Known rows, with every step that occurs
Q > U > D: [ 0.908 -0.726  0.505 -1.738 -3.063 -2.000  0.110 -0.611 -4.930 -0.752
 -0.001  2.475  2.012 -2.211  2.323  0.753  2.242 -1.827 -1.494 -4.005
 -0.919]
R > U > D > N > S: [ 0.133  2.544 -0.553  1.730  1.115  3.467  1.134 -3.326  1.150  1.638
 -1.859  1.736 -2.144  0.433  1.579 -0.466  1.519 -3.087  1.773 -4.943
 -0.633]
R > U > D > N > Q: [ 0.949 -0.574  1.109  1.546 -0.443  1.278  2.280 -1.961 -0.222  1.613
 -2.861  1.355  2.156  0.727  3.016  2.119  3.847 -4.782 -1.632 -2.532
 -2.984]
R > U > D: [ 0.387  0.121 -0.584 -0.625 -0.064  0.632  0.585 -2.465 -1.634 -0.468
 -2.744  0.748  2.527  0.859 -1.130 -0.552  4.281 -1.935  1.090 -6.157
  0.889]
Q > U: [ 2.852 -0.491 -0.423  0.132 -2.479 -1.895  1.153  0.643 -3.212  0.475
 -1.574  1.175 -0.180 -2.051 -0.648  0.419  1.459 -1.030 -4.654 -2.845
  0.614]
U > D: [-0.580  0.581  2.073 -0.851 -0.439 -2.344 -0.212 -2.271 -2.401 -1.876
 -1.698  1.677  3.096 -0.478 -3.067  0.767  1.102 -1.083 -0.008 -3.488
 -1.060]
A > Q: [-0.683  2.019  1.436 -1.100 -0.256 -0.789 -0.091  0.286  1.949 -0.167
 -4.392  0.110  0.660 -0.855 -4.406  1.193  0.087  1.254 -2.976  0.720
 -0.154]
T > Q > N: [ 1.037  0.359  1.408  1.103  1.840 -1.402 -1.576  5.061 -0.842 -1.045
  1.166 -0.670  1.678 -0.600 -3.907 -2.379  0.595  2.319 -0.352  1.719
  1.016]
U > D > T > Q > N > S: [-1.044 -1.231 -0.091 -1.063  1.745  0.013 -3.114  0.343  0.361 -1.271
  4.483 -1.962  1.033  2.302  1.485 -3.533 -1.515  1.519  5.537  2.747
  0.464]
N > Q: [ 1.755 -1.340  1.136  1.595 -0.523 -4.093  1.030  0.182  0.141 -0.693
 -3.860 -1.055  0.711 -0.210 -2.775  0.675  1.045 -0.786 -5.033 -0.076
 -1.446]
R > U > D > T > Q: [-0.527 -1.539 -1.455  0.109  0.837  3.256 -0.015 -2.683 -0.087  0.428
  0.432 -1.957  5.131  3.202 -0.331 -1.523  2.265 -0.281  4.584 -0.935
  3.810]
N > D > T > Q > U: [ 0.606 -1.679 -2.830  0.171 -1.771 -0.952  0.840 -1.880  0.496  1.956
  0.763 -3.715  1.748  1.641 -0.799  2.316 -1.248  2.434 -0.437  2.313
  5.010]
S > A > Q > U > D: [-1.577  0.369  2.115 -2.136 -2.839  1.938  1.588  0.932 -0.738 -0.367
 -1.810  1.237 -1.692 -1.943  3.356  3.467  1.510  0.244 -0.510 -0.294
  0.070]
A > Q > N > D > T: [-0.896 -1.193 -0.666 -4.292 -0.221 -2.105 -1.780 -1.900  3.750  1.478
 -1.173 -3.419  1.483  4.466 -2.829  3.638 -0.951  2.499 -1.175  4.468
  0.469]
N > S > U > D > T: [-3.171 -0.622 -3.511 -1.489  2.012  0.182 -0.726 -4.808  1.578 -1.119
  1.333  0.326 -0.446  0.735 -0.975 -2.654 -3.140 -1.237  1.881  0.044
 -1.588]
T > Q > N > S > U > D: [-3.879  1.441 -2.408 -0.335  4.023  0.241 -2.459  4.097  0.939 -2.685
  4.920  0.796 -0.934 -3.143  0.347 -6.189 -1.523  1.741  3.813  1.143
 -1.702]
U > D > N: [-0.175  2.051  3.599  0.976 -0.086 -0.083  0.562 -2.905 -2.100  0.345
 -1.490  3.651  3.010 -0.855 -2.156  3.283  0.089 -3.243 -1.001 -1.914
 -2.798]
T > Q > N > S > A: [ 0.391  1.155  0.911  3.413  3.405  1.986  0.202  5.328  2.642 -1.018
  0.871 -2.363 -6.153 -0.043 -2.654 -2.696 -1.580  3.897  1.821  2.161
  2.927]
Q > U > D > N > S: [ 0.616  1.904  0.542  0.634 -2.044  0.559  0.642 -1.581 -2.068  1.225
  0.857  3.085 -2.513 -2.686  4.882  0.734 -0.307 -3.103 -0.526 -2.786
 -2.450]
R > U: [ 2.392  0.176 -1.549  1.168  0.674  0.942  1.645 -1.211 -0.129  0.996
 -4.452 -0.250  0.319  1.161 -3.904 -0.760  3.390 -0.911 -2.282 -5.086
  2.242]
N > Q > U > D: [ 1.104 -2.488  0.367 -1.285 -3.839 -3.940  0.561  0.315 -3.953 -0.898
 -0.701  0.800  1.800 -1.945  5.541  1.024  2.952 -2.424 -3.296 -1.991
 -2.811]
R > U > D > N > S > A: [ 0.129  2.124  0.666  3.438  1.874  6.252  3.661 -2.959  2.168  1.585
 -2.645  0.982 -5.699  1.259  1.080  1.421  1.101 -2.452  2.408 -4.172
  0.967]
D > N > S > A > Q > U: [ 0.385  2.945  1.027  2.142 -1.078  4.955  3.223  1.713  3.519  2.952
 -2.418  0.852 -8.441 -2.413  3.227  3.347 -1.846 -0.118 -2.942  1.933
 -0.045]
U > D > T: [-0.027 -1.930  1.336 -1.897 -0.656 -1.376 -0.675 -5.181 -1.950 -0.723
 -0.641  0.070  4.526  2.779 -2.624  1.634 -0.152 -1.739  0.918 -0.707
 -0.135]
U > D > T > Q > N: [-0.720 -2.380  1.391 -1.903  1.120 -0.459 -2.724  0.646 -1.931 -0.962
  3.952 -0.991  5.581  2.259 -0.392 -1.215  0.110  0.629  3.761  3.291
  0.380]
N > S > T: [ 3.188  1.816 -1.077  3.398  1.228 -2.503  0.322  0.118  2.925 -1.184
 -0.927 -0.983 -6.311  1.158 -2.910 -1.903 -2.508  2.658  0.085 -3.346
  1.443]

Rows
[-3.522  1.936 -2.721 -0.519  2.384 -0.756 -0.497 -1.759  0.977 -2.223
  0.214  1.807 -1.823 -2.589 -1.420 -3.327 -1.773 -0.513  1.049 -2.768
 -2.357] : N > S > U > D
[-1.373  2.750  0.832  1.287  1.329  2.277  1.585  0.442  5.660 -0.397
 -4.791 -1.632 -7.317 -0.353 -3.079  0.656 -1.953  2.964 -0.576  1.025
  1.478] : N > S > A > Q
[-0.002  0.725  1.755 -2.562  0.305 -1.655 -1.802  3.298  0.854 -0.244
 -1.810  0.323  0.539 -0.262 -2.371  0.029  1.093  1.238 -2.701  1.987
 -1.819] : A > Q > N
[ 3.103  0.073  0.682  2.846  1.947 -1.935 -1.610  6.307  0.561 -1.188
  3.034 -0.949 -0.864  0.912 -2.681 -2.241 -0.628  4.002  1.543  1.000
  1.713] : S > T > Q > N
[ 0.080  4.178  1.473  5.056  1.735  1.370 -0.125  1.071  2.923 -0.534
  3.067  1.017 -3.117 -0.405  0.988 -0.965 -3.398  1.775  4.901 -0.556
  0.196] : U > D > N > S > T > Q
[-0.863  4.002  2.732  3.241  1.607  4.732  2.693 -0.055  5.966  1.892
 -4.380  0.151 -7.423 -0.839 -2.322  3.291 -3.058  0.631 -1.717  2.599
 -0.193] : D > N > S > A > Q
[ 1.239 -2.301  0.369  0.194  1.826 -0.354 -1.809  2.023 -0.411  0.248
  2.254 -2.103  3.205  2.696 -3.268 -1.441 -0.884  1.598  0.506  4.389
  1.836] : D > T > Q > N
[-2.715  0.707 -2.478 -2.086  2.727 -1.624 -2.263  1.341 -0.122 -2.095
  2.837  2.075 -2.004 -2.191  0.435 -4.404 -0.904 -0.660  1.395 -1.359
 -3.967] : Q > N > S > U > D
[ 0.654 -1.298 -1.156 -0.701 -0.197 -2.727  0.796 -6.250  1.956  1.228
 -2.950 -3.151  1.854  4.670 -6.391  4.080 -1.929  0.975 -1.690  0.496
  2.781] : N > D > T
[ 0.931  0.249 -0.180 -1.299  0.569 -4.325 -0.926 -0.343  0.545  0.147
 -1.423 -1.487  0.153  1.802 -5.084  2.292  0.576  1.634 -2.199 -0.854
  0.393] : Q > N > D
[ 1.717  0.480 -0.014  1.574 -1.701 -1.074 -0.323  3.560 -2.512 -1.384
  3.834  0.731  0.398 -1.575  3.722 -0.972  0.511  2.240  2.882 -2.198
  2.150] : S > T > Q > U > D
[-3.037  0.771 -1.037 -0.961  1.624 -1.212  0.029 -1.588 -1.418 -1.945
 -0.179  2.973  2.604 -2.603 -3.281 -0.928 -0.433 -1.682 -0.736 -2.273
 -2.691] : S > U > D
[-0.998 -2.027  0.035 -4.839 -3.785  0.080 -0.838 -2.231 -1.601  0.702
  0.204  0.359  3.597  0.440  4.578  2.298  0.762 -0.972 -0.162  1.462
 -0.754] : A > Q > U > D > T
[ 0.097 -2.847 -1.126 -1.806  1.390  2.629 -1.834  0.441 -1.293  0.412
  3.025 -1.896  4.860  3.795  1.584 -2.586  3.104 -0.095  4.967  0.431
  2.152] : R > U > D > T > Q > N
[-0.656  2.789  0.559  2.430 -0.833  2.314  0.388  1.354 -1.065  0.769
  2.811  1.899 -1.465 -3.827  5.082 -0.842 -0.809 -0.764  1.834 -0.395
 -0.062] : T > Q > U > D > N > S
[-1.308  0.746  0.687 -3.947 -3.501 -0.821 -0.515  0.616 -1.873 -0.558
 -0.951  1.929  1.765 -2.729  3.694  1.435  2.117 -0.378 -1.210 -1.309
 -1.542] : A > Q > U > D
[-1.241 -2.547  1.278 -3.115 -3.141  3.004  1.388 -1.911 -0.390  0.708
 -0.621 -0.383 -0.065  1.250  3.981  4.380  0.215 -0.539  0.285  2.277
  0.850] : S > A > Q > U > D > T
[ 1.463 -5.175 -0.351 -2.137 -4.106 -3.374  0.271 -2.609 -3.443  0.344
  0.668 -0.669  3.439  1.455  6.025  1.714  1.514 -3.106 -2.384  0.817
 -1.999] : N > Q > U > D > T
[-1.747  3.198  0.899 -1.414 -2.527  1.989  0.024 -0.257  0.808  1.408
 -0.036  2.870 -2.757 -3.259  6.648  1.374 -0.450 -1.739 -0.531  0.040
 -3.115] : A > Q > U > D > N > S
[-0.208  1.743  2.121  1.699 -1.560  2.043  0.775  1.551 -3.550  1.037
  2.495  3.080  3.024 -3.711  3.324  1.524  0.432 -1.899  0.250  0.073
 -0.497] : T > Q > U > D > N
[-2.299 -2.130 -3.388 -3.052  2.693 -0.619 -2.481 -1.579  0.365 -1.015
  3.995  0.446 -0.471  1.281  1.179 -3.829 -2.169 -1.008  2.247  1.419
 -3.155] : Q > N > S > U > D > T
[ 1.729  1.754 -0.452 -0.196  1.071 -1.875 -2.336  4.467  4.660 -0.809
  0.667 -1.272 -6.486  1.154  0.706 -2.336 -1.573  4.045  0.853  0.986
 -0.867] : A > Q > N > S > T
[ 1.962 -2.240 -1.233  0.871 -1.549  0.531  0.482  0.436 -1.647  1.451
  1.481 -1.596  2.494  0.322  0.032 -0.410 -0.548  0.770 -1.320  2.326
  3.665] : D > T > Q > U
[ 1.637  0.290 -0.426  1.990 -1.330 -0.335  0.754  3.378 -2.270  0.175
  0.352 -0.049  0.872 -3.149 -0.695 -1.217  0.699  1.393 -2.016 -0.189
  2.887] : T > Q > U
[-1.324 -1.176  1.236 -0.085  0.489  0.169 -1.014 -2.532 -0.859 -1.212
  1.347 -0.989  5.693  1.671 -2.412 -0.126 -0.803  0.824  3.364  1.790
  2.101] : U > D > T > Q
[-1.650 -1.106 -4.359  0.595  4.454  1.133 -1.906  2.665  2.989 -0.163
  4.234 -2.079 -1.597  0.318 -1.663 -5.571 -3.760  2.092  1.553  5.057
  0.526] : D > T > Q > N > S > U
[ 1.871  0.045  2.624  3.529 -0.375 -1.860  2.062 -0.502  0.542  1.547
 -3.508  0.860  0.616 -0.511 -2.014  3.224 -0.081 -3.178 -5.905  1.486
 -3.297] : D > N > Q
[-1.984  1.556  0.486 -1.573 -2.077  2.414  1.265  0.804  1.567 -0.752
 -1.325  0.147 -6.010 -2.195  5.094  1.063  0.169  1.224  1.276 -0.690
  0.325] : N > S > A > Q > U > D
[ 0.720 -2.715 -1.404 -1.660 -0.204  1.693  0.286 -5.510 -1.065  0.988
 -1.732 -0.739  4.079  4.198 -0.345  0.213  2.873 -2.500  1.842 -3.526
  1.599] : R > U > D > T
[-3.241 -2.407 -1.627 -1.854  2.929  0.551 -2.260  1.478 -0.969 -1.127
  5.360  0.384  5.159  0.216 -0.611 -2.858 -1.359  0.025  3.100  4.230
 -1.276] : S > U > D > T > Q > N
[ 3.374 -1.180  0.935  2.458 -2.905 -1.494  2.500  1.154 -1.948  2.527
 -1.752  1.701 -0.410 -2.166  3.530  3.328  1.036 -3.750 -7.289  0.797
 -3.003] : D > N > Q > U
[ 0.726 -1.591  0.044  2.687  3.103  2.779  0.043  2.229  3.069 -0.026
  2.028 -3.851 -4.667  3.119 -2.092 -1.785 -3.008  3.308  2.972  4.851
  3.706] : D > T > Q > N > S > A
[-0.304  1.154 -0.206  0.649  1.697 -2.705 -1.136  2.620  1.500 -0.328
  0.494 -2.683  1.161  0.641 -5.010  0.565 -0.210  3.860  0.319  1.695
  2.568] : T > Q > N > D
[ 3.043 -2.372 -0.540  0.613 -3.331 -3.689  1.434  1.673 -2.204  0.393
 -2.141 -0.239 -0.573 -1.839  2.529  0.746  2.008 -1.529 -6.312 -0.661
 -1.233] : N > Q > U
